Known rows, with every step that occurs
vebi/penup/devi/tupa: [ 21   0  -2  -2 -19  12  -1  18   7 -19 -26 -12  -7   0  19  15 -38   8
 -11  24 -20  -2   3  -4   4 -11 -15  23   3   9 -13 -36  -1   7  13  12
 -32]
puge/tupa/vebi: [ -9  -7  11  11 -13 -14  12  27   2 -17  25 -31   8   2  14  18 -17  15
   1  13 -32   7 -10 -35  17   1 -23   9   7   4  -4 -22 -10  -5  19  13
 -20]
tupa/puge: [ -5 -13  19  -3  -9 -12   9  25   6  -6   1 -25  -2  -7   8  12  -5  21
   2  15  16   9  -3  -7  -5   5 -17  17   7  10   2 -12 -22   0   2  10
 -22]
devi/tupa/vebi/penup/nezuput: [ -7  -7  -3   1 -22  -3   2  32   1 -15 -11 -15 -12   1  16  20 -43  14
 -20  20 -42  11 -11   3   6 -12 -21  19   5  -3 -18 -36  -5   9  12   6
 -16]
vebi/makel: [  2  -7  18 -16 -20 -14  10  25   9  -3  -3 -21  23   0  14  13  -5  16
   6   9  15  -8  -9   1  12   3 -12  22   8  -5  -3 -17  -8   6  -9   1
 -10]
nezuput/makel/vebi/penup/devi: [  0  -4  -6   4 -23   3  13  23   9 -17 -17 -10   2   0  13  20 -35  19
   9  22 -19 -16  -1 -10   5  -1 -16  19   3  -4 -16 -34   2  29  12   7
 -23]
tupa/devi: [ -3 -10  11 -12 -10  -8   0  28   1   3  14 -27  -1  -7  10  15 -19  23
  14   9   1   4 -13  -6   4  -2 -16  10  11   3  -5  -6 -22   5  -3   4
 -22]
devi/tupa/nezuput/makel/vebi: [  3 -13 -15  28 -25 -15  10  24  -2 -15   2 -13 -28   1  22   8 -33  18
  10  16 -33 -19  -5  -9  -9  -2 -31  -4  11   0 -13 -46 -14  14  14   8
 -14]
puge/gona: [ 14  -1  16 -23 -13  -8   3  17   4 -15   0 -25  11  -1  18  13  -8  11
  12   2  -2 -10 -17 -21  10   7  -8  22   5  -2   3 -23  -6 -12  16   9
 -27]
nezuput/makel/vebi: [ -2 -14   3   8 -21 -15  16  26   5  -9   7 -19  -1   0  17  14 -10  16
  17   9 -10 -11 -15  -8   2   4 -17   7   8  -7  -6 -26 -10  15  10   5
 -13]
devi/tupa/puge/gona/lepak: [ 13  -2   9 -13  -8   3  -2  10   2 -23  -9 -14 -24   3   6   6  -9  13
   6  -3  18 -18  -5 -18  -4   2 -16  14   7  12   4 -25 -21 -11  27  13
 -42]
makel/nezuput/tupa/puge: [  6 -20  22   7 -15  -8  -7  23   8  -5  14 -22 -10  -8   4   3 -17  19
   5  27  -6 -10  -6   3  -3   5 -12   5   5  13  -1 -13 -21   3  10  13
 -16]
penup/vebi/tupa/puge/gona/lila: [ 13  -6  19 -30 -15  -9 -11  12   8 -16 -36 -13   1   3   6   0 -31  16
  -6   9 -19 -17 -15  -7  -5  15 -11  33   5 -12  -5 -13  -6 -12  13  11
 -20]
penup/vebi: [ 10  -9  19 -10 -18 -17   6  12  10   1  -2 -27   2   1  14  11 -10  11
  -3  18 -20   2  -4   1   0  12  -9  21   8  -4  -5 -15 -12   6   0  14
  -9]
tupa/puge/gona: [  1  -6  19 -21  -8  -6   0  22   3 -13  -5 -22  -1  -4   9  11  -8  18
  10   6  13  -4  -7 -16  -2  10 -12  25   5   4   6 -18 -17 -11  13  10
 -34]
gona/lepak: [ 10  -2  15  -2 -12 -11  18  10  11 -11  15 -29   9   0   6  12   4  16
   6   6  12 -11 -12 -22  10   3 -11   8   9  13   1 -11 -14   7  12   8
 -20]
puge/tupa/vebi/penup/devi: [ -6   2   3   8 -16   5  10  24   6 -24   3 -22  10   2  10  24 -40  17
  -7  26 -39   3   3 -41  19  -4 -20  20   2   7 -14 -29   2   8  20  15
 -30]
vebi/penup/devi/tupa/puge/gona: [ 15   2   1 -19 -13  18 -12  17   3 -26 -40  -6 -21   0  12  13 -42  13
  -5  16  -3  -8   8  -8  -4  -3 -15  33   0   8  -7 -38  -7  -8  21  14
 -49]
penup/nezuput/makel: [  4 -14   6   0 -23 -16  19  34   5   4  -2 -19  16  -2  15  17 -24  15
   2  14 -29   8 -10  19   3   1 -11  13   7  -4 -10 -29 -13  13  -4  12
 -14]
makel/nezuput/tupa/vebi: [  3 -13  14  20 -17 -15   0  24   3 -11  32 -26  -5  -2  15   9 -21  19
   6  23 -39 -15 -18 -18  12   1 -13   0   7   1 -11 -14 -13  11  13   9
  -5]
devi/tupa/puge: [  5 -14   9   3 -11  -5  -1  23   2 -11 -10 -18 -21  -3  14   9 -14  14
  -5  14   7   9  -1   6 -10  -4 -23  15   8  11  -1 -25 -23  -7  11  12
 -28]
vebi/penup/devi/tupa/nezuput/makel: [ 13  -1 -13  18 -26   7  12  27   0 -18 -27  -6 -18   1  25  13 -63  22
  -7  32 -40 -15  15   0  -2  -5 -21  13   7  11 -21 -57  -8  16   6  17
 -30]
tupa/nezuput/penup: [  3  -5   3  26 -22 -21  10  33   3 -11  17 -27 -20  -7  16  10 -10  21
   4  27 -29  -3   2  -9  -1   8 -14   1   8  20 -12 -18 -15   6  -1  17
 -20]
penup/nezuput/makel/vebi: [ -7 -17  -5   7 -24 -19  15  29   6   1   1 -18   7  -1  11  19 -19  13
  12  11 -34  -1 -16   6   0   0 -19   9   6 -13 -11 -25  -7  22   4   6
  -7]
lepak/gona: [ 23  -6  21 -14  -9 -11  16  31   4 -16   8 -23   1   0  18  15 -19  16
  -2  14  19  -5  -5 -22  11  10 -12  18   4   6   5 -10  -1 -18   9   7
 -18]
vebi/tupa/puge/gona/lila: [ 11  -5  16 -25 -11  -7  -7  22   6 -23 -25 -14  12  -2  10   2 -24  19
   2   4   1 -16 -24 -17   1   4 -14  26   4  -3   0 -12  -5 -17  18   5
 -28]
devi/tupa/vebi: [  3  -7   2  14 -13 -11   7  25  -3 -18   8 -22 -17   3  25  15 -20  15
  -4   8 -30   5 -14 -15   5  -7 -24   9  10   0 -10 -25 -15  -1  13   8
 -16]
penup/vebi/tupa: [ 21 -12  20 -16 -21 -15  -5  20  13  -2 -17 -21  -1   0  12   7 -13  12
 -15  25 -15  -5 -10   1  -1   8  -3  24   9 -13  -8  -6  -2  -4  -2  13
  -5]
penup/devi: [ 18  -2   6   3 -10  -8  12  15   8  -8  -1 -26  16  -3  15  19 -13  13
   6  17 -23   4  -2 -17   6  -4 -14  18   5   7  -7 -12  -7   8  -1  13
 -21]
penup/devi/tupa: [ 29  -4  -4   6 -12  -2   3  14   4 -12 -13 -19  -4   1  23  15 -24   6
  -1  16 -30   5   0  -6   0 -13 -20  15   6   8 -10 -25  -9   1   7  15
 -26]
tupa/nezuput: [  2  -5   7  10 -17 -20  13  22   4  -8  12 -28   4  -6  17  12 -16  23
   5  22 -16  -4  -3 -20   2   5 -20   6  10  11  -4 -20 -14   4   0  10
 -12]
puge/tupa: [  9  -9  15  -2 -17  -8   7  20   8 -11  14 -30  15   0  12  13 -11   6
   1  15 -11   6  -7 -22  13   0 -17  11   5   9   2 -26  -6 -10  17  16
 -24]
gizavof/gona/lepak: [ 12   2  10  -2 -13   0  17  11  11 -16   5 -29   6  -1  13  11  -5  15
  10  -2  17 -17  -7 -12  19   8  -6   8   7   3  -4   7  -6  -9  17   8
 -27]
makel/nezuput/penup/devi/tupa/puge: [ 12 -12 -11  30 -15  -7 -10  17   4 -16  -6 -11 -50  -8  14   7 -17  13
   4  31 -39  -6  19   5 -12  -4 -20   2   0  26 -16 -20 -20  11  14  28
 -34]
puge/tupa/nezuput/penup/vebi: [  2  -8   6  21 -27 -19   2  24   6  -8  10 -27 -27   0   7   6 -23  11
  -7  35 -58  -3  16 -12   0  19 -16   2   7  15 -14 -27 -12   2   8  29
 -20]
devi/tupa/nezuput: [ 13  -6  -2  16 -19 -14   5  20   0 -12   1 -22 -17  -2  23   8 -27  16
  -3  20 -26  -4  -2 -11  -4  -5 -26   2  11  12  -7 -36 -15  -4   7  12
 -17]

Rows
[  7 -15  13  -9 -22 -12 -17  39   6   3  -5 -18 -37  -5   5   5 -22  19
  -7  28 -24  -5  -6  17  -5  10  -1  12  10  -4 -20   7 -14   5  -7  15
 -17]	nezuput/penup/vebi/tupa/devi
[ -2 -10   7   7 -28 -22   1  24  11  -8   8 -18 -10  -5  15   6   2  15
  13  21  -9 -23   1   6  10  10  -8   5   2   7 -12 -19 -11  16   1  13
 -12]	vebi/makel/nezuput/penup
[ -3 -12  12 -10 -12  -4  -5  28   3  -1  21 -29   4  -3   5  13 -25  16
  10  11 -10   7  -7 -17  10  -1 -21   6   9   7  -2 -17 -17  -2  10  11
 -29]	puge/tupa/devi
[  2  -7   7  12 -20 -14   9  21   5 -12  18 -30   8  -3  11  11 -24  16
   1  25 -25  -1   2 -32   7   4 -25   1   9  15  -2 -32 -11  -6  13  17
 -20]	puge/tupa/nezuput
[-15  -4  12   0 -19   1   9  30   5 -24  10 -24   5   2  10  19 -32  17
  -8  21 -20   2  -7 -32  21   2 -19  16   5   4  -7 -34  -2  -1  26  11
 -25]	puge/tupa/vebi/penup
[  0 -16  18 -12 -21  -9 -16  29   5   8  16 -18   4  -4   4   4 -32  23
  17  19  -3 -26 -12  11  10   2 -11   5  10  -6 -11 -11 -20  19 -10  -1
 -10]	vebi/makel/nezuput/tupa/devi
[  6 -12   8  10 -26 -22  -3  12  12  -4   8 -23 -31  -3  13   4  -4  10
   5  30 -43 -15   6   6   0  18  -5   4   3  10 -14 -17 -13  14  10  26
 -10]	makel/nezuput/penup/vebi
[  1  -1  15 -17  -7  -7   3  13   3 -20 -12 -20  15  -1  12   7 -20  18
  15  -4  -5  -9 -18 -18   2  10 -19  24   3   7   2 -21 -14  -7  20   6
 -31]	tupa/puge/gona/lila
[ -5  -3   3   4 -19   2   4  29   1 -25  -5 -16 -19   2  22  16 -34  17
 -13  16 -19   0 -10 -12   9  -7 -19  17   8   2 -14 -39  -6   3  20   6
 -22]	devi/tupa/vebi/penup
[-20 -10   2   3 -28  -2  17  42   3 -12   0 -15  10   3  10  22 -51  18
 -10  22 -49   6  -5  -5  17   1 -17  14   4  -4 -16 -47  -4  14  17  14
 -23]	puge/tupa/vebi/penup/nezuput/makel
[ 12 -14  21  -6 -26 -12  -6  22  11  -3   9 -19  15  -1  11   3 -18  14
   7  22  -5 -26 -12   6  11   4  -7   9   6  -2  -7 -20  -8  12  -3   4
  -5]	vebi/makel/nezuput/tupa
[ -2 -19  24  -3 -21 -10  -8  27   9  -2   4 -15   2  -5   2   1 -19  21
   6  24  11 -21  -3  12   0   7 -12  12   6   2  -4 -14 -19   9  -4   6
 -10]	vebi/makel/nezuput/tupa/puge
[  6  -9  21  12 -13 -10   8  36   0 -11  25 -28   4   2  14  14 -21  18
  -1  17 -30   3 -24 -12   9  -1 -10  10  10  -2 -10 -10 -12   2   3   4
 -12]	nezuput/tupa/vebi
[  8 -14  13 -19 -14  -8 -11  37   5  -1   0 -21  -3  -8   9  11 -22  23
   0  16   7  -4 -19  -6   3  -5 -11  12  11  -6  -7   3 -12  -3  -4   2
 -18]	vebi/tupa/devi
[  8 -17  15 -11 -16  -6 -12  41   0  15  14 -25   8  -5  -1  14 -40  15
   3  18 -35  14 -21  22   1  -8 -11  10  10  -3 -12  -4 -19  11 -13   2
 -16]	penup/nezuput/tupa/devi
[ 16   5  16 -19 -11  -6  10   6   8 -18   8 -25   8   3   7  11   0  13
  15  -5  11 -23 -16 -32  14   7  -6  15   7   7   5 -17 -10  -4  23   9
 -31]	puge/gona/lepak
[  7   0  13   9 -15   8   4  35   3 -18   1 -19   7   2  10  20 -46  21
 -10  30 -38  -1  -9 -14  13  -7  -9  21   6   2 -19 -16  -3  15   4   6
 -22]	nezuput/tupa/vebi/penup/devi
[ -2  -8  10 -17 -24  -5   6  29  11  -4 -12 -21  16  -5   7  19 -26  12
 -11  24 -14   9 -10   5   7  -3 -10  24   3   2  -9 -26   0   9   5   7
 -17]	vebi/penup/nezuput
[ -3 -10  12  -9 -24 -20   4  13  12  -4   3 -20  14  -3  14   8  -5  18
  12  17   5 -24  -4  -7  11   6 -14  11   5  -2  -4 -22 -10  13   1   6
  -5]	vebi/makel/nezuput
[ 19  -6 -12  17 -26  -9  -8  18   7 -13 -12  -9 -25  -1  20   7 -17   8
   7  24 -39 -22  13  10   3  -3 -15   6   0   9 -22 -27  -8  16   3  18
 -22]	vebi/makel/nezuput/penup/devi/tupa
[ 22  -1  17 -12  -8 -13  17  23   4 -22   0 -21  16   4  20  10 -29  15
   2   5   0 -10 -15 -25  14   9 -19  16   3   8   2 -15   1 -14  15   3
 -15]	lepak/gona/lila
[ 11  -1  -7  34 -21 -12   7  28   5 -16  13 -26 -12  -4  10  14 -26  14
   3  34 -60   0  18 -26   4   2 -21   1   3  27 -17 -23  -8   5   7  28
 -33]	puge/tupa/nezuput/penup/devi
[ 12  -7   9 -16 -11   1  -8  19  -1 -19 -16 -15 -21   0  15   8 -19  11
   3   3   4  -4  -5  -5  -7   1 -17  21   5   4   2 -31 -18 -18  21  12
 -39]	devi/tupa/puge/gona
[ -8  -7   7  -7 -22  -3   3  18  12 -17  -4 -20  -1  -3   9  16 -13  14
   4  19   7 -11 -14 -19   7   0 -16  17   4  -1  -5 -24   3  11  18   1
 -16]	makel/vebi/penup
[ 17  -2   2  17 -14 -10   9  27   7 -12   2 -23  -8  -5  15  18  -6  11
   6  23 -34   3   3  -5   3  -1  -8  12   3  17 -15  -6 -10  11  -1  20
 -29]	nezuput/penup/devi
[  0 -14  16 -21 -21   8 -15  45   4   8   0 -19   6  -5  -4  15 -54  18
  -7  27 -23   8 -17  26   6  -7  -6  16   7   0 -15 -15 -10  15  -7  -1
 -21]	vebi/penup/nezuput/tupa/devi
[ -8 -10  -2  10 -22 -19   1  17   2 -14   5 -14 -14   2  23   9 -20  19
   5  12 -23 -22  -5 -10  10  -2 -26   6   7  -9 -14 -31 -13  12  10   6
  -5]	devi/tupa/vebi/makel/nezuput
[ 13 -14  24 -10 -29 -16 -10  13  12   6  -2 -17   4   4   7   0 -24  11
   0  26 -24 -26  -3  18   6  15  -3  15   7 -13 -11 -20 -10  17  -6   9
   3]	penup/vebi/makel/nezuput/tupa
[  8 -18  15  -2 -16  -6 -16  26   4   5  27 -25  -7  -7   7   5 -32  20
  16  22 -20 -14 -16   1   5  -2 -11  -3   8   6  -9  -9 -21  12   3   7
 -17]	makel/nezuput/tupa/devi
[ -4 -20   1  -4 -20 -10  -5  40   3  -3   0 -12 -16  -5   9  10 -29  26
  14  13  -1 -19 -23  -4  -1  -2 -15   5  12 -18 -13  -7 -12  13   2  -1
 -14]	nezuput/makel/vebi/tupa/devi
[-21  -8   3   3 -26  -7  22  43   1  -8  -4 -14   6   0  15  23 -45  25
  -7  20 -38   4  -9   6  11   2 -13  19   6  -8 -19 -35  -9  23   4   7
 -15]	tupa/vebi/penup/nezuput/makel
[  9 -15  16 -24 -17 -10 -14  28   6   7 -10 -20 -13  -3   5   7 -30  21
  -7  23 -14  -3 -10   5  -3   7  -7  19  13 -15 -12   2 -14   3  -9   7
 -10]	penup/vebi/tupa/devi
[ 13 -14  21 -10 -14  -2 -16  18   5 -12   8 -19  -9  -5   5   2 -21  16
  12  17  -7 -21 -10  -9   0  10  -7  12   2   7   2 -20 -16  -7  19  13
 -28]	makel/nezuput/tupa/puge/gona
[  1 -17  21 -19 -24 -12 -20  20   7  16   6 -17  -5   1   0   1 -40  20
   9  24 -20 -27  -3  22   4  13  -8  11  10 -15 -15 -11 -19  24 -14   4
  -3]	penup/vebi/makel/nezuput/tupa/devi
[ 13  -1  -7  20  -9  -7   9  19  -2 -18  -1 -20 -13   3  24  20 -29  15
  -2  14 -50   5  -3 -20   3 -13 -26  12   8   1 -17 -20 -11   6   8  12
 -21]	penup/devi/tupa/vebi
[  9  -5 -18  43 -17 -12  -1  19  -1 -22  11 -16 -45  -3  24  14 -22  13
   5  24 -73 -11   7 -16   3  -6 -21  -3   2  14 -26 -23 -13  17  18  24
 -22]	makel/nezuput/penup/devi/tupa/vebi
[  6 -12   6  17 -22 -19   2  21  10 -12  19 -25 -20  -8  17   8   3  13
  12  24 -25 -14  -2  -5   6   8  -8  -3   1  18 -10 -18 -13   8  14  20
 -18]	makel/nezuput/penup
[ 12 -14  22  -7 -12  -1 -10  38   0   6  21 -26   1  -4   7   9 -31  19
   7  15 -10   3 -20   8   4  -4  -9   7  12   3  -7  -6 -21   3  -6   2
 -22]	nezuput/tupa/devi
[ -9  -2 -14  20 -26  -3  16  24   6 -17 -13 -11  -7  -2  12  17 -48  28
   9  32 -34 -24   9 -22   0   2 -23  10   5   1 -20 -38  -3  31   6   9
 -20]	tupa/nezuput/makel/vebi/penup/devi
[ 14  -3 -11   4 -20   8  -5  12   9 -23 -24 -11 -17   1  15  17 -33   7
  -1  21 -23 -10  -3 -14   0 -14 -23  18   2   1 -15 -34   5  13  20   6
 -26]	makel/vebi/penup/devi/tupa
[ -8 -17   7 -13 -23   3 -20  39   5   5   3 -17  -5  -4  -9  16 -48  16
   2  25 -26   0 -23  12   2  -8 -14  12   6  -7 -17 -13  -5  22   1  -6
 -15]	makel/vebi/penup/nezuput/tupa/devi
[ 16 -10  28 -17 -10   2  -9  31   2 -11   0 -21  -2  -2   5   6 -20  14
   6  10   4  -5 -15  -4  -2   7  -5  23   6   3   3 -16 -16 -14  10   9
 -34]	nezuput/tupa/puge/gona
[ 13  -7  -6  31 -24 -15   1  31  -1 -16   5 -20 -41  -4  23   6 -19  14
  -4  24 -39  -4   4   0  -6   0 -19  -4   8  22 -16 -31 -15  -1   7  19
 -25]	devi/tupa/nezuput/penup
[  2  -7  21 -22 -23 -18   6  16  11   4 -14 -20  14   5  11   9 -12  13
  -2  15  -3  -8   0  10   5  14  -8  27   9 -16  -7 -16 -10  13 -14   7
  -3]	penup/vebi/makel
[  4 -14  11  -7 -27   0  -8  32  11  -5  -4 -19   8  -1  -2  16 -33   7
  -7  27 -27  -3 -23   9   3  -6 -11  16   2  -6 -12 -21   6  16   9  -1
 -10]	makel/vebi/penup/nezuput/tupa
